Every row comes from one small tree of marks. The marks that hang from a mark follow it in brackets, in the order of their numbers. Every link used is in the known rows. Which tree was each row made from?
Known rows
q_202(q_415(q_749(q_64 q_840)) q_732): -0.533  0.312 -1.950 -1.550  1.866 -5.693  1.792 -2.957 -0.270  2.027 -2.001 -1.208 -3.443  0.353  1.411 -1.401  3.962 -1.279 -2.454 -0.121 -0.879
q_64(q_202(q_415(q_749) q_732(q_337))):  2.470 -4.005 -1.918  0.325 -1.571  1.043  4.302  2.271  2.623 -0.646 -1.553  2.171 -4.133  1.914  2.414  1.047  2.074  0.105 -0.053  2.173 -1.172
q_415(q_749):  1.002 -1.435 -1.364  3.456 -1.865 -1.295  1.157  0.523  1.265 -0.377  1.256  0.408 -2.033  0.818  0.425  1.841  1.660 -0.131  0.413 -0.438  0.357
q_415(q_202 q_749(q_64 q_840)): -3.420  0.887 -0.346 -0.598 -0.257 -4.516 -0.671  1.469 -0.134  3.964 -0.507  0.130 -5.000  0.605 -1.449  0.312  4.368  1.765 -2.468  1.368 -0.093
q_64(q_202(q_415)): -0.742 -1.085 -1.438 -0.057 -0.379  1.583  0.190  2.317  2.247  0.739 -2.050 -0.785 -0.729  0.835 -0.285  0.174  1.347  1.597  0.124  2.412 -0.950
q_64(q_202(q_415 q_732(q_337))):  1.453 -2.545 -0.544 -3.271  0.282  2.419  3.140  1.783  1.323 -0.427 -2.820  1.689 -2.111  1.079  1.947 -0.776  0.357  0.174 -0.383  2.635 -1.475
q_732(q_202(q_415(q_749(q_840))) q_337):  0.576 -0.867 -2.504  1.073 -0.788 -4.145  3.000  2.160  1.708  1.904 -2.526  0.557 -3.002  1.597  0.935 -0.271  1.363  2.301 -1.086  6.143 -0.542
q_732(q_202(q_415) q_337):  0.443 -1.326 -1.751 -1.427  1.090 -0.739  1.835  2.401  1.405  0.231 -1.273 -0.589 -0.284  0.800  1.274 -0.523 -1.051  1.748  0.497  4.629 -1.211
q_749(q_840(q_134)): -2.627  1.728  1.176 -2.439 -0.181 -3.672 -0.326 -0.294  0.398  3.236 -0.138  0.995 -2.187 -0.265 -0.016 -0.084 -0.664  2.944  0.192  1.511  0.927
q_749(q_415(q_202) q_840): -3.064  1.097  1.312 -3.963  1.617 -4.247 -1.599  1.679 -1.381  5.037 -1.187  0.417 -4.132 -0.802 -2.518 -3.016  0.402  2.353 -1.846  3.567  1.332
q_202(q_415 q_732):  1.308 -1.379 -1.867 -3.129  2.008 -1.185  1.119 -1.565  0.592 -0.378 -1.516 -1.398 -0.378 -0.701  1.331 -1.793 -0.238 -1.767  0.597 -1.089 -1.169
q_64(q_202(q_415(q_749) q_732)):  0.822 -2.570 -3.113  1.591 -1.306 -0.091  2.402  0.926  2.281  0.262 -1.953  0.277 -4.073  1.245  1.419  1.299  2.216 -0.332  0.635  0.151 -1.196
q_415(q_202 q_749(q_64 q_840(q_337))): -3.330 -0.409  0.530 -1.323 -1.084 -2.624  1.534  0.825  1.428  3.333 -0.960  2.044 -5.168  0.486 -0.695 -0.444  4.994  1.877 -3.601  3.165 -0.297
q_134(q_840(q_337)): -0.427  0.775  2.139 -1.536 -0.624  1.105  2.202 -0.441  3.043  0.759 -2.144  3.729 -2.088 -2.465  1.887 -1.190 -0.361 -1.764 -1.322  3.064  1.090
q_749(q_64): -2.162  1.171  0.865 -0.903  1.671 -1.087 -0.402 -1.141 -1.039  0.661  0.843 -1.036 -0.461  0.309  0.374  0.041  1.783  0.010 -1.472 -0.677 -0.462
q_732(q_202): -1.768  1.432 -1.135  0.702  0.028 -0.902 -0.226  0.573 -0.784  1.259 -1.415 -0.509 -1.099  0.197  0.459  0.597 -1.587  1.326  0.777  1.917 -0.604
q_415(q_202(q_732)): -0.877 -0.849 -0.625 -4.227  0.858 -0.242 -0.284  0.618 -0.527  1.486 -1.286  0.591 -3.139 -0.998 -0.084 -0.766 -0.752 -0.650  0.766 -1.316 -0.879
q_202(q_732):  0.689 -0.018 -0.212 -2.063  0.943 -0.248  1.063 -1.997 -1.200 -0.200 -1.155  0.590 -1.167 -0.480  1.338 -0.759 -0.905 -1.768  0.195 -1.788 -0.614
q_415(q_202): -1.499 -0.698 -0.310 -2.333 -0.020 -0.005 -1.375  2.791  0.737  1.593 -0.143  0.050 -1.895 -0.481 -1.546 -0.040  0.133  1.134  0.537  0.509 -0.353
q_64(q_202(q_415 q_732)): -0.212 -1.179 -1.697 -1.951  0.551  1.254  1.197  0.328  0.900  0.593 -3.178 -0.174 -2.024  0.419  1.086 -0.630  0.490 -0.232  0.287  0.585 -1.517
q_732(q_202 q_337): -0.179  0.002 -0.024 -0.419 -0.079  0.174  1.751  1.967 -0.392  0.399 -1.014  1.424 -1.352  0.914  1.351  0.407 -1.610  1.812  0.045  3.849 -0.659
q_134(q_840): -0.494  2.066  1.247 -0.926  0.284 -0.841 -0.063  0.167  1.564  1.299 -1.840  1.729 -1.790 -2.372  1.165 -0.397 -1.016 -1.858 -0.082  1.290  1.177
q_840(q_134): -1.819 -0.037  0.653 -1.483 -0.269 -1.538 -0.300  0.406  1.512  1.255  2.273  0.286 -1.641 -0.256  0.687  1.481 -1.382  2.293  2.212 -0.518  0.581
q_415(q_749(q_64 q_840(q_134 q_337))): -3.720  0.198  1.622 -0.610 -1.299 -4.060  2.603 -1.617  2.215  2.996  1.611  2.423 -4.920  0.699  1.595  1.028  3.406  2.941 -2.112  2.154  0.701

Write each row's tree
-2.757  0.893 -0.609 -2.718  0.562 -4.889  0.336 -0.655 -1.252  3.831 -1.824  0.817 -6.206  0.009  0.050 -0.462  3.424 -0.065 -2.310 -0.419 -0.724
q_415(q_202(q_732) q_749(q_64 q_840))
 0.857 -0.951 -2.465  1.456 -0.731 -4.314  1.212  0.144  2.029  1.460 -1.450 -0.912 -1.750  0.629 -0.284 -0.616  3.091  0.575 -1.149  2.272  0.068
q_202(q_415(q_749(q_840)))
 0.811 -2.232  0.465 -5.456  0.461  0.851  1.639  2.012 -0.145  0.669 -1.047  2.514 -3.059 -0.327  0.787 -0.987 -0.822 -0.204  0.076  0.599 -0.908
q_415(q_202(q_732(q_337)))
 0.850 -1.227  1.027 -2.045 -0.850  3.352  3.059  1.366 -0.404 -0.142 -2.574  3.872 -3.017  1.316  2.009  0.158 -0.335  0.159 -0.787  1.898 -0.982
q_64(q_202(q_732(q_337)))
 3.006 -2.866 -0.816 -4.353  1.758 -0.048  3.020 -0.155  1.023 -1.227 -1.089  0.538 -0.418  0.022  2.217 -2.008 -0.302 -1.453 -0.074  0.915 -0.994
q_202(q_415 q_732(q_337))
-3.299  1.971  0.253  2.790 -1.709 -2.009  0.793  0.681 -0.538  3.211 -2.108  1.379 -4.805  2.126 -0.112  1.392  4.744  2.073 -3.441  2.583 -0.207
q_415(q_749(q_64(q_202) q_840))
 3.882 -4.186 -2.133 -0.711 -0.211 -1.344  4.279  0.478  2.278 -1.504  0.126  0.923 -2.471  0.764  2.597 -0.120  1.471 -1.495  0.320  0.435 -0.788
q_202(q_415(q_749) q_732(q_337))
-3.587  0.576  0.828 -2.487  0.597  0.315  1.979 -0.271  1.600  2.745 -3.910  0.747 -2.128  1.032  0.137 -2.104  4.425  2.339 -4.452  5.701 -1.190
q_749(q_64(q_202(q_415)) q_840(q_337))
-6.332  3.200  2.222 -2.311 -0.059 -2.309 -0.575  0.585 -0.256  4.805 -1.060  1.196 -4.457  1.080  0.195  1.026  1.790  4.463 -1.579  2.570  0.154
q_749(q_64(q_202) q_840(q_134))
-1.580 -0.771  0.536 -5.040  2.517 -2.467 -0.540  0.312 -1.564  2.933  0.035  0.368 -4.775 -1.356 -0.366 -2.212 -1.124 -0.096  0.319 -0.261  0.401
q_749(q_415(q_202(q_732)))
-1.273 -0.232 -1.157  0.194 -1.823 -3.388 -0.215  2.550  1.031  3.296 -1.295  1.224 -4.518  0.324 -1.751  0.385  2.595  1.761 -0.956  2.028  0.266
q_415(q_202 q_749(q_840))
-2.040  0.093 -0.613  1.697 -0.816 -0.145  1.847 -0.654 -0.652  1.141 -0.899  1.278 -5.367  1.635  2.010  2.294  3.252 -0.393 -1.230 -1.211 -1.129
q_415(q_749(q_64(q_202(q_732))))
-0.623 -1.263  0.311 -4.088  1.811  1.382  2.766  0.734  0.336  0.308 -2.006  0.692 -2.680  1.314  2.438 -0.864  2.195  0.212 -1.792  1.975 -2.010
q_749(q_64(q_202(q_415 q_732(q_337))))
-3.341  0.543  1.080  2.116 -2.537 -0.108  3.040 -0.019  1.059  2.706 -2.513  3.239 -5.051  2.034  0.609  0.847  5.459  2.139 -4.570  4.358 -0.330
q_415(q_749(q_64(q_202) q_840(q_337)))
-4.457  3.228  2.518 -3.572  2.684 -3.175  0.448 -2.309 -3.936  4.733 -3.205  1.205 -5.704  0.440  0.527 -2.655  1.879  0.935 -4.025  2.424  0.183
q_749(q_64(q_202(q_732)) q_415 q_840)
 0.169 -2.216 -2.050 -0.700 -1.149 -1.656  0.876  1.334  0.746  1.188 -0.065  1.225 -5.144 -0.166  0.307  1.130  0.967 -0.712  1.170 -1.826 -0.568
q_415(q_202(q_732) q_749)
-4.356  0.408  1.695 -3.959  3.183 -3.288 -1.913  1.286 -1.353  3.723  1.937 -1.340 -4.045 -0.643 -1.339 -1.467  1.543  1.779 -1.303  0.884  0.528
q_749(q_64 q_415(q_202))
 2.333 -2.771 -3.244  0.408  0.125 -2.498  2.276 -1.099  1.850 -0.639 -0.261 -0.918 -2.429  0.164  1.717  0.102  1.500 -1.923  0.980 -1.598 -0.753
q_202(q_415(q_749) q_732)
-1.066  0.558 -3.625  2.192 -0.527 -5.289  0.960  0.638  1.230  2.792 -2.918 -1.274 -2.887  0.887  0.020  0.006  1.533  1.895 -0.379  4.158 -0.624
q_732(q_202(q_415(q_749(q_840))))
-2.750  1.781 -0.097  0.725 -0.864 -2.298  1.837 -1.326 -1.659  3.125 -3.417  1.935 -6.103  1.661  1.226  0.697  3.898  0.286 -3.219  0.788 -0.728
q_415(q_749(q_64(q_202(q_732)) q_840))
-2.143 -0.939  2.524 -7.209  3.766 -2.383  1.072  0.645 -2.220  2.587  1.087  1.262 -5.455 -0.414  0.995 -2.518  0.566  0.301 -1.867  1.111 -0.079
q_749(q_64 q_415(q_202(q_732(q_337))))
 0.087 -0.693 -2.506  0.457 -1.194 -2.173  2.370  0.167  1.176  2.237 -4.468  1.034 -4.746  1.201  0.648 -0.289  2.838  0.290 -1.330  2.225 -0.858
q_64(q_202(q_415(q_749(q_840)) q_732))
 1.489 -2.590 -3.042  2.145 -0.868 -2.037  3.011  2.957  2.681 -0.134 -0.152 -0.161 -2.418  1.544  1.732  1.306  0.695  1.659  0.896  4.206 -0.780
q_732(q_202(q_415(q_749)) q_337)
-3.762  1.537  0.695  0.125 -0.513 -6.136  0.401 -0.904  0.577  3.559  1.877  0.454 -4.768  0.744  0.855  1.825  2.811  2.799 -0.886  0.415  0.882
q_415(q_749(q_64 q_840(q_134)))
-2.389  1.042  1.021 -6.074  2.687 -4.610 -0.565 -0.325 -2.597  4.828 -2.454  1.098 -5.368 -1.327 -1.150 -3.806 -0.427  0.615 -1.715  1.788  0.683
q_749(q_415(q_202(q_732)) q_840)
-2.618 -0.922 -0.795  0.343 -0.328 -2.427 -0.616  2.178  0.894  2.013  1.814 -0.647 -4.429  0.521 -0.715  1.873  3.616  1.053 -0.447 -0.635 -0.511
q_415(q_202 q_749(q_64))
 0.208 -1.477 -2.357 -0.447  1.739 -3.548  1.930 -2.160  0.795  0.058  0.416 -1.922 -2.807  0.389  2.154  0.086  3.274 -1.890 -0.419 -2.135 -1.309
q_202(q_415(q_749(q_64)) q_732)
 0.056 -2.506 -2.680  3.561 -2.244  0.177  1.340  2.961  3.403  0.344 -0.803 -0.326 -2.899  1.739  0.042  2.010  3.027  1.474  0.544  1.925 -0.599
q_64(q_202(q_415(q_749)))
-0.791 -0.453  2.104 -7.259  2.318 -3.490  1.416  1.054 -2.178  3.921 -2.117  2.884 -5.401 -0.732 -0.206 -4.013 -0.476  0.878 -2.377  3.792  0.692
q_749(q_415(q_202(q_732(q_337))) q_840)
-1.914 -0.949 -1.102 -1.560  0.531 -2.646  0.403  0.139 -0.276  1.852  0.593  0.183 -5.686  0.016  0.675  1.104  2.845 -0.673 -0.281 -2.462 -1.017
q_415(q_202(q_732) q_749(q_64))
-3.747  2.021 -0.009 -1.867  1.395 -1.657 -0.211  0.511 -0.003  3.328 -3.690 -1.167 -1.967  1.137 -0.556 -1.389  3.791  2.192 -3.351  3.864 -1.074
q_749(q_64(q_202(q_415)) q_840)
-0.662 -0.751 -2.234  2.542 -2.175 -1.879  1.290  2.160  2.382  2.369 -3.110  0.439 -3.438  1.713 -0.689  0.449  3.657  2.099 -1.404  3.958 -0.304
q_64(q_202(q_415(q_749(q_840))))
